What can hang from each mark
L: C
A: J
B: A C M
V: M
J: A
M: B V
C: B G L

Every row comes from one small tree of marks. The marks that hang from a mark follow it in brackets, in alphabetical order. Every link used is in the known rows. Which tree was each row made from?
In the rows, 128 means zero.
Known rows
V[M[B[A[J] C[G]]]]: [109 143 208 161 160 136  76 144 147 191 144 108  86 144 147 163 120]
C[B[M[V]] G]: [104 146 209 165 162 127 101 141 129 132 151 125  87 140 133 161 138]
M[B[A[J] C[G L]]]: [106 146 221 174 183 136  81 141 154 176 153 113  75 158 153 154 126]
C[B]: [134 127 155 149 143 140 119 140 112 131 121 127 118 138 126 129 141]
V[M[B[C]]]: [129 131 159 158 138 144 108 152 151 134 128 126 110 120 116 160 134]
V[M]: [131 128 125 136 114 150 107 146 134 149 119 123 122 115 130 150 135]
J[A]: [126 126 118 131 130 130 120 127 132 142 132 113 137 130 148 144 132]
M[B[C[G]] V]: [114 150 198 168 168 117 108 147 160 114 143 129 107 161 123 160 116]
L[C]: [149 134 149 130 146 132 133 148 126 121 128 127 141 133 141 143 137]
C[B[A] G L]: [116 144 200 172 170 151  81 150 123 172 119 120  67 161 154 144 149]
V[M[B[A C[G]]]]: [103 144 196 165 157 133  83 146 150 172 125 119  77 143 142 166 126]
C[B[M] G]: [121 141 188 159 156 129 109 132 120 155 148 123  89 127 131 143 145]
L[C[B G]]: [157 149 192 161 170 143 109 163 116 147 123 120 121 155 147 147 148]
L[C[B]]: [151 134 176 148 162 146 123 159 107 126 122 127 129 142 139 145 150]
A[J]: [131 125 142 126 129 132 119 125 124 148 147 118 136 131 137 127 121]
B[A[J] C]: [ 94 125 172 114 160  96 102 123 120 157 157 113 111 136 152 144 120]
M[B[A C[G]]]: [102 145 197 158 170 108 105 127 145 152 135 124  85 155 140 144 121]
B[A[J] C M]: [ 73 126 189 112 161  87 104 113 121 159 179 114  91 116 152 153 128]
B[A C]: [ 92 130 159 116 157  93 111 125 123 138 136 124 102 134 145 145 126]

Which tree is each row?
[ 90 148 232 160 176 114  89 131 152 147 159 117  93 172 147 159 106] -> M[B[A[J] C[G]] V]
[ 68 133 219 136 174 110  85 139 143 141 185 116  71 132 154 181 136] -> B[A[J] C[L] M[V]]
[137 148 185 185 159 164  80 173 169 162 129 119  81 134 130 173 141] -> V[M[B[C[G L]]]]
[ 78 146 241 160 172 124  83 127 120 166 168 115  72 155 155 159 132] -> C[B[A[J] M[V]] G]
[ 77 133 236 165 172 146  81 142 124 147 166 120  60 140 150 167 148] -> C[B[A[J] M[V]] L]
[102 145 183 146 173 113  86 147 142 167 137 117  73 152 158 157 135] -> B[A C[G L]]
[113 147 228 158 184 127 102 144 109 164 144 119  75 141 159 160 154] -> L[C[B[A M] G]]
[143 143 180 177 163 159  93 161 129 158 123 120  89 153 140 141 152] -> C[B G L]
[ 85 133 174 125 155  91 118 134 142 101 171 127 106 116 126 171 131] -> B[C M[V]]
[107 150 218 183 167 147  89 159 140 137 151 125  67 146 136 169 153] -> C[B[M[V]] G L]
[ 83 133 216 149 167 114 102 128 144 125 158 123 100 159 138 157 111] -> M[B[A[J] C] V]
[118 139 212 152 167 134 118 159 119 103 151 130 107 134 138 174 152] -> L[C[B[M[V]]]]
[124 152 230 167 178 134 106 163 125 125 153 123  99 148 145 176 149] -> L[C[B[M[V]] G]]
[ 92 139 220 153 168 126  88 119 109 189 163 111  74 138 156 141 138] -> C[B[A[J] M] G]
[ 95 144 217 174 175 144  84 140 124 175 143 121  45 137 152 154 156] -> C[B[A M] G L]
[ 67 133 186 131 144 110 114 115 134 120 154 131  84 130 141 157 129] -> B[A M[V]]
[111 126 198 159 164 156  84 142 114 169 138 115  83 149 154 139 146] -> C[B[A[J]] L]
[ 89 137 192 161 145 139 119 121 146 110 126 139  94 159 129 145 118] -> M[B[A] V]
